Every row comes from one small tree of marks. The marks that hang from a mark follow it in brackets, in alphabetical order. Every link used is in the known rows. Which tree was each row made from?
Known rows:
takab[seboka[lotimor] vage]: [ -2.2  -4.8  17.5   8.6   0.2 -18.9 -29.6 -39.4  57.2   1.9 -33.8   0.3
 -12.2   1.0 -18.7  -2.8  42.3  56.1 -24.1 -19.9  59.0  -2.3 -13.6  -2.3
 -25.1  65.7  22.8 -23.6 -41.0  -2.8 -46.9]
gagupum[rigo[rofum]]: [-12.9 -11.3  -6.2   4.4  11.1  -7.2  19.3 -43.3  15.9  25.6   6.1  10.1
 -28.2 -22.5 -39.9 -19.9  45.0  10.6  13.0  -8.6  50.5 -14.8   5.9  -1.1
   6.4  30.6  35.1 -34.6 -30.7   7.2 -13.4]
vakul[rigo vekuluk]: [-28.4 -10.0  -4.1 -17.8 -31.0 -37.1   0.1 -55.6  26.1  29.7 -15.8  -2.9
 -12.8  13.2 -17.5   7.1  49.9 -30.8  13.9   2.3  56.8 -29.3 -19.2  -1.9
  -5.2   1.3  31.1  -4.5  12.6  -4.1 -37.5]
rofum[rigo[takab[seboka]]]: [ -6.8  -7.1   9.3  -8.7 -13.0 -12.8 -22.8   4.2  39.3  10.9  -1.8   4.0
 -18.4  -1.0 -19.2 -19.5  43.7  18.7  -6.1 -21.1  38.5  -9.7   8.5 -16.5
  -8.6  11.5  33.9 -22.6   0.9  14.2 -10.1]
rofum[rigo[takab[seboka[lotimor] vage] vakul[vekuluk]]]: [-17.4   7.5   7.2  -2.9 -37.0 -28.3 -25.0  -3.0  39.1   9.0 -29.9   1.0
 -12.3   6.5   2.1 -20.1  23.7  14.5 -17.8 -20.2  55.7  -3.6   8.3 -36.1
 -13.9  31.8  23.2  -9.3  -7.4  -6.9 -21.5]
vakul[rigo[rofum takab[seboka]]]: [-29.1  -3.7  -2.5 -16.9 -19.3 -17.3 -20.3 -35.4  19.0  26.0  23.1  34.5
 -29.6 -12.9 -16.4  -9.6  22.5  -6.1   8.6  -8.7  47.0 -28.4  -1.6 -14.4
 -23.6  20.5  33.6  -8.2  -0.8  -6.2   5.1]
gagupum[rigo[takab[seboka vage] vakul]]: [-27.4   9.8  -2.6  -6.8 -12.6   6.5   1.1 -22.0  15.6  23.3 -11.8  16.4
 -27.6  -3.8 -29.6 -26.0  38.3  29.7  -2.4 -25.9  38.9   8.5   7.1 -28.4
  -5.6  42.9  35.2 -14.8 -31.4 -13.6 -19.3]
rofum[rigo]: [  6.1 -22.8   8.3   3.6  -4.0 -25.5   1.5 -19.8  49.1   8.0 -18.6 -14.7
 -10.9   1.1 -19.2  -9.3  61.2   6.9  -1.4  -7.8  45.0  -9.2  -5.4  -3.7
  12.0   5.8  27.3 -30.4  -3.4  29.5 -29.4]
rofum[rigo[takab]]: [  2.1 -15.3   7.0  -4.9 -14.6 -14.8  -8.9  -1.7  39.1   9.3  -2.3  -0.8
 -16.5  -3.4 -21.3 -16.8  52.7   5.4  -2.1 -17.3  38.6 -10.1   0.8 -17.1
  -2.4   1.0  33.7 -24.9   0.9  21.0 -12.2]
gagupum[rigo[takab[seboka] vakul[vekuluk]]]: [-36.6  17.4  -8.4 -12.9 -18.4  -3.0   3.0 -27.1   1.4  30.9  -5.0  12.6
 -26.3  -4.7 -32.6 -27.3  35.1   5.4   8.0 -20.3  43.7  -5.6  19.0 -29.7
  -7.7  31.9  40.4  -7.5 -12.0 -20.6 -16.7]
lotimor[seboka]: [  4.7 -26.4   6.1  11.4  12.6 -31.6  -0.1 -44.4  51.8  17.8 -23.3  -8.5
 -23.2 -12.3 -27.2 -17.8  61.7  13.7  -1.1 -10.9  47.1 -17.2  -0.3   2.6
  -5.4  36.0  38.8 -15.1 -14.2   9.3 -42.1]
rofum[rigo[vakul]]: [ -3.6 -16.0  -0.4  10.5 -14.2 -32.5   7.1 -27.0  42.1   4.3 -30.8 -15.8
 -10.5   4.6  -9.0 -14.7  54.2  -3.8  -2.6  -3.3  45.0  -6.3  -0.6 -19.2
  16.6  13.5  23.5 -21.5  -4.0  23.9 -27.4]
seboka[lotimor takab[vage]]: [ 17.3 -30.8  18.1  22.8  13.2 -31.9 -19.2 -44.0  68.2   3.8 -38.8 -24.3
 -13.1 -13.7  -5.1  -7.3  53.2  30.8  -7.8 -15.6  70.2  -1.5 -24.2   6.4
 -24.6  50.6  32.2 -35.4 -38.9  15.1 -63.4]
gagupum[rigo[rofum takab[seboka[lotimor]] vakul[vekuluk]]]: [-37.0  17.1  -8.7  -2.9 -16.4 -14.0  -1.1 -34.5  -5.4  27.1   8.3  23.6
 -32.4 -28.1 -24.7 -32.1  11.8   2.7   5.5 -17.6  62.4 -11.7  26.4 -31.6
 -18.4  47.9  38.8 -12.3 -21.5 -27.3  -4.0]
vekuluk[vakul[rigo[takab]]]: [-32.4   4.1 -20.5 -20.1 -22.4 -29.7 -10.2 -43.8  28.0  21.6  -1.2   7.8
 -23.2  13.8 -15.5  -4.4  54.1 -21.9  13.2   8.0  50.1 -29.8 -14.0 -15.0
 -18.2   0.0  43.2   3.0  13.0   6.1 -31.5]
vekuluk[vakul[rigo[rofum]]]: [-32.8  -2.0 -23.9  -9.5 -14.1 -46.1  -5.2 -57.8  31.1  21.1  -3.9   7.3
 -21.3  11.7  -9.6  -5.4  44.4 -22.2  14.1  16.6  62.0 -37.3 -14.0  -5.6
 -10.0  10.5  33.5  -3.3   4.3  11.8 -26.6]
vakul[rigo[takab] vekuluk]: [-30.5  -1.4  -2.5 -26.3 -39.5 -23.7  -8.7 -39.3  15.8  31.3  -0.3  12.5
 -16.5   7.8 -17.9   0.8  41.6 -31.5  18.0  -5.7  50.8 -28.1 -13.0 -14.6
 -19.0  -2.9  39.0   1.2  16.3 -10.7 -21.2]
vage[takab[seboka]]: [  5.1 -20.1   7.1   3.6   2.1 -13.3 -22.3 -34.8  57.7  16.1 -17.8   1.2
 -21.6  26.9 -24.1 -14.0  57.1  42.9  -3.9 -11.7  46.5 -17.0   3.1 -22.0
  -3.4  42.2  28.1 -15.6 -19.3  13.9 -43.5]
gagupum[rigo[rofum takab[seboka vage] vakul[vekuluk]]]: [-38.1  22.1  -9.8  -5.5 -19.7  -9.4  -1.6 -25.6   4.3  28.3  -4.5  28.8
 -25.8  -6.8 -20.1 -34.7  10.9  14.7   4.8 -22.3  50.0  -9.7  16.1 -32.9
 -11.7  47.6  26.9 -12.8 -29.4 -19.7   0.1]

Which tree is each row?
[  9.2 -33.9  11.0  17.8  19.4 -37.8 -13.6 -37.5  74.5  18.1 -39.5 -20.1
 -20.9  -6.3  -9.0 -24.5  55.5  26.3  -4.3 -20.3  54.3  -9.8  -8.7   7.6
 -11.4  46.4  35.2 -22.6 -27.8  15.1 -53.7]
lotimor[seboka[takab[vage]]]
[-41.1   9.3  -4.2 -23.0 -40.6 -28.6 -27.1 -32.1  21.1  32.8   2.4  31.6
 -20.3   7.8  -4.6  -9.9   7.9  -7.8   7.8 -11.0  58.6 -32.4  -7.2 -19.2
 -28.0  22.0  23.9  -0.6  -1.3 -17.7  -1.2]
vakul[rigo[rofum takab[seboka vage]] vekuluk]
[-31.0  -6.3  -7.4 -12.4 -28.1 -42.7  -1.7 -59.3  20.2  30.1  -3.3  12.3
 -16.6   3.5 -12.4  -0.9  28.9 -32.7  18.1   6.5  63.5 -40.1 -13.5  -4.5
  -8.1   8.0  27.2  -5.9   5.9  -4.9 -17.6]
vakul[rigo[rofum] vekuluk]
[-30.8  25.9  -9.2   1.6 -34.3 -34.4 -23.6 -37.3   4.0  13.3   1.2  28.1
 -21.0 -15.7  -6.0 -29.6  -5.1   0.0   3.7 -13.7  59.9 -30.8  18.2 -43.4
 -34.5  50.2  27.3   3.7 -16.2 -26.1   5.5]
rigo[rofum takab[seboka[lotimor]] vakul[vekuluk]]
[-33.0  28.7 -15.8  -3.0 -35.0 -31.3 -21.3 -34.1   1.4  17.0   3.1  33.1
 -19.2  -1.4  -8.9 -34.0  -2.8  -1.8  11.2 -14.0  43.8 -34.1  15.8 -43.0
 -24.9  40.5  23.2   5.1 -13.9 -18.8  13.5]
rigo[rofum takab[seboka] vakul[vekuluk]]
[-20.8  -2.8 -14.6  10.1   3.2 -16.6  27.4 -52.4  11.4  22.0  -4.6   9.8
 -28.4 -19.4 -29.7 -23.1  37.5   1.4  12.1  -3.9  50.7 -10.1  10.1 -16.2
  10.8  36.5  30.7 -25.1 -29.6   2.7 -14.3]
gagupum[rigo[rofum vakul]]
[-30.1  28.0  -5.4   4.8 -38.0 -32.5 -28.3 -33.6  16.2  10.4 -13.5  30.5
 -20.2  -5.2   1.6 -29.0  -9.6  18.3  -6.8 -19.6  58.8 -21.2   6.8 -44.5
 -37.2  61.0  17.9   1.6 -29.5 -25.8   1.1]
rigo[rofum takab[seboka[lotimor] vage] vakul[vekuluk]]
[-15.2  -1.7  -1.8  -3.6  -0.8   3.2   8.6 -21.8  14.5  27.3  12.9  26.5
 -32.3 -20.6 -35.6 -24.6  35.3  24.4   8.2 -21.0  44.0  -8.0   2.1 -15.3
  -8.2  31.7  33.4 -29.6 -37.3   0.9  -2.8]
gagupum[rigo[rofum takab[vage]]]
[-42.3   8.5  -7.3 -25.7 -38.5 -29.1 -21.8 -35.7   9.4  35.2  13.7  29.9
 -24.0   0.1 -11.6 -11.1  10.9 -21.6  15.5  -8.4  57.7 -38.4  -1.2 -19.4
 -27.9  15.6  30.1   1.6  11.2 -20.6   1.5]
vakul[rigo[rofum takab[seboka]] vekuluk]
[-14.5   1.5  -2.4  -3.8 -36.7 -29.9  -4.4  -9.7  26.8  11.1 -19.9  -3.3
  -9.7   8.1  -5.6 -22.4  39.0 -14.5   2.9  -9.7  42.8 -12.9   4.0 -35.1
   3.6   3.7  28.6  -8.4   7.2   7.8 -14.6]
rofum[rigo[takab vakul[vekuluk]]]
[-40.6  12.1 -24.6 -18.3 -19.3 -34.7 -22.7 -40.0  25.6  25.0  10.0  20.1
 -29.4   8.8  -9.1 -12.9  31.8 -13.2  11.1   7.6  55.1 -36.8  -2.2 -15.0
 -25.6  14.6  38.4   1.5   9.6  -0.8 -13.2]
vekuluk[vakul[rigo[rofum takab[seboka]]]]
[-40.8  21.2 -13.8  -8.5 -17.9 -11.9   2.1 -29.4  -6.3  31.7   7.7  25.4
 -30.0 -14.7 -26.7 -34.2  12.7  -0.2  12.4 -17.5  49.7 -16.4  24.7 -31.8
 -10.6  39.1  34.0 -10.2 -19.5 -20.9   3.6]
gagupum[rigo[rofum takab[seboka] vakul[vekuluk]]]
[-10.1  -1.5   6.4   1.1 -21.3 -22.1 -19.4  -7.2  34.3   4.7 -13.9   2.1
 -19.9 -11.2  -7.2 -20.2  33.0   9.4 -13.0 -17.1  48.8  -3.4  13.9 -33.7
 -11.0  26.8  32.4 -15.7  -0.4   2.7 -15.5]
rofum[rigo[takab[seboka[lotimor]] vakul]]
[-36.0   7.2 -23.8 -15.7 -22.5 -35.2 -12.7 -41.4  30.9  22.6  -0.2  19.5
 -23.5  13.4  -5.9  -9.7  35.8 -12.8  10.6   7.2  53.6 -31.4 -16.0 -16.9
 -18.9  11.9  33.2  -0.6  -2.4   4.5 -17.8]
vekuluk[vakul[rigo[rofum takab[vage]]]]
[-14.3  10.2  -0.1   3.9 -21.2 -15.9 -21.2 -33.0  19.5   5.4 -10.4  14.8
 -22.0 -11.8 -18.4 -17.2  29.1  17.2  -6.4 -19.4  42.0 -10.3   7.6 -36.5
 -28.9  47.8  38.4  -1.9 -14.8 -14.6 -18.4]
rigo[takab[seboka[lotimor]] vakul]
[  8.7 -22.3  10.5   9.2   5.7 -17.2 -26.5 -38.5  60.5  12.3 -18.7  -2.1
 -23.7  14.0 -20.9 -10.1  54.6  45.0 -11.3 -12.0  62.7 -14.5   4.6 -20.7
 -12.9  53.7  31.0 -20.8 -22.2   7.1 -53.4]
vage[takab[seboka[lotimor]]]
[-23.3  18.4 -16.9   0.5 -37.1 -34.3  -2.5 -39.0   1.9  14.6   2.2  26.0
 -17.7  -4.3 -10.3 -29.2   9.0 -16.3  18.2  -8.7  43.0 -32.6   3.4 -42.6
 -16.0  24.4  23.1   3.6 -13.5 -10.4   9.1]
rigo[rofum takab vakul[vekuluk]]
[ -6.2  -6.4  -1.7   0.6 -24.7 -21.7  -0.9  -8.1  32.7   6.5 -13.3  -2.5
 -15.7   0.3 -10.9 -20.3  44.0  -5.0  -1.4 -12.4  35.7  -5.0   3.4 -32.7
   3.5   5.6  29.9 -14.4   1.0  17.8 -11.4]
rofum[rigo[takab vakul]]
[-39.4   4.6  -1.0 -29.9 -38.4 -22.1 -22.4 -33.4  14.8  33.5   2.6  17.1
 -19.2  10.0 -16.4  -3.5  31.7 -18.4  11.4 -10.2  50.5 -28.9  -5.3 -16.2
 -23.9   7.6  37.1   3.5  16.1 -20.0 -17.9]
vakul[rigo[takab[seboka]] vekuluk]
[-20.5   6.7   2.9  -2.8 -34.5 -29.2 -20.6  -7.3  28.9  11.7 -19.7  -2.2
 -15.0  -3.2  -3.7 -20.2  26.4  -0.3  -9.7 -16.1  55.3  -8.8  16.3 -34.0
 -12.2  22.9  32.2  -8.1   4.4  -6.6 -20.1]
rofum[rigo[takab[seboka[lotimor]] vakul[vekuluk]]]
[-39.2   7.6  -0.5 -19.6 -40.1 -31.3 -28.2 -35.5  20.8  28.6   0.8  31.3
 -22.4  -0.9  -2.7  -4.5   7.0  -5.5   0.9 -11.8  70.5 -29.2  -6.6 -18.3
 -36.8  31.4  27.5  -1.8  -2.9 -27.3  -8.0]
vakul[rigo[rofum takab[seboka[lotimor] vage]] vekuluk]
[-22.6  10.1   3.0  -7.6 -38.5 -25.8 -20.0  -0.8  39.1  11.9 -29.3   1.4
  -7.9  18.6   0.9 -24.0  25.7  12.7 -11.6 -20.6  43.8  -5.1   6.6 -36.9
  -5.1  22.2  19.2  -8.3  -4.5   0.5 -14.9]
rofum[rigo[takab[seboka vage] vakul[vekuluk]]]
[-20.5 -11.2  -4.8 -14.5 -19.8 -21.1  -6.6 -39.4  17.6  22.6  21.6  29.7
 -28.6 -14.2 -17.7  -4.8  30.2 -18.3  16.2  -6.5  47.6 -29.2 -10.8 -13.1
 -18.2   7.1  35.2 -10.6  -1.7   1.6   2.0]
vakul[rigo[rofum takab]]
[-32.0  30.2  -9.8  -1.3 -40.3 -29.8 -24.2 -26.9  16.3  15.4 -12.3  34.2
 -15.3   9.1  -1.2 -33.7  -5.7  14.9   1.3 -19.8  45.4 -24.7   3.6 -44.1
 -27.7  49.6  14.3   5.2 -27.3 -17.6   7.8]
rigo[rofum takab[seboka vage] vakul[vekuluk]]
[-11.8  -8.4  -3.7   3.5 -25.9 -40.8   5.7 -27.4  37.5   9.3 -36.2 -16.9
  -5.7  13.6  -6.0 -15.4  47.6 -13.8   0.8  -0.2  51.5 -13.8  -0.1 -22.1
  14.2   8.4  21.6 -14.2   3.4  15.6 -31.1]
rofum[rigo[vakul[vekuluk]]]
[-34.7   1.5  -6.0 -19.3 -40.3 -31.8 -11.3 -38.0  19.4  31.1   3.3  27.6
 -19.3   6.4  -6.1  -6.8  19.1 -20.3  13.5  -7.8  58.0 -33.0 -18.3 -19.3
 -21.9  11.8  23.6  -1.2  -1.5 -12.0  -4.4]
vakul[rigo[rofum takab[vage]] vekuluk]
[-19.8  18.0  -6.9  -4.6 -43.2 -22.3  -4.3 -31.4  20.4   9.5 -29.7  11.3
  -6.8  18.7 -12.6 -19.6  32.4   5.1   5.7 -17.4  35.6 -13.5 -13.7 -41.3
 -14.7  26.0  23.1   5.1 -20.3  -7.9 -20.1]
rigo[takab[vage] vakul[vekuluk]]
[-32.4  11.8 -15.6  -2.7 -18.2 -13.4  15.6 -34.5  -6.9  29.8   7.4  21.3
 -28.9 -18.6 -28.2 -32.4  21.9  -9.6  18.0 -10.8  48.7 -17.0  16.0 -33.1
  -3.7  27.9  35.3 -12.7 -19.4 -12.8   0.2]
gagupum[rigo[rofum takab vakul[vekuluk]]]
[ -8.8   7.0   7.4   2.7 -12.2 -12.4 -33.7 -22.3  31.4   7.4   7.1  35.7
 -26.1 -17.7 -14.1 -20.5   8.7  41.9 -11.1 -27.7  53.4 -17.3  -2.1 -22.4
 -39.7  57.1  25.3 -17.1 -39.1  -6.6   0.8]
rigo[rofum takab[seboka[lotimor] vage]]
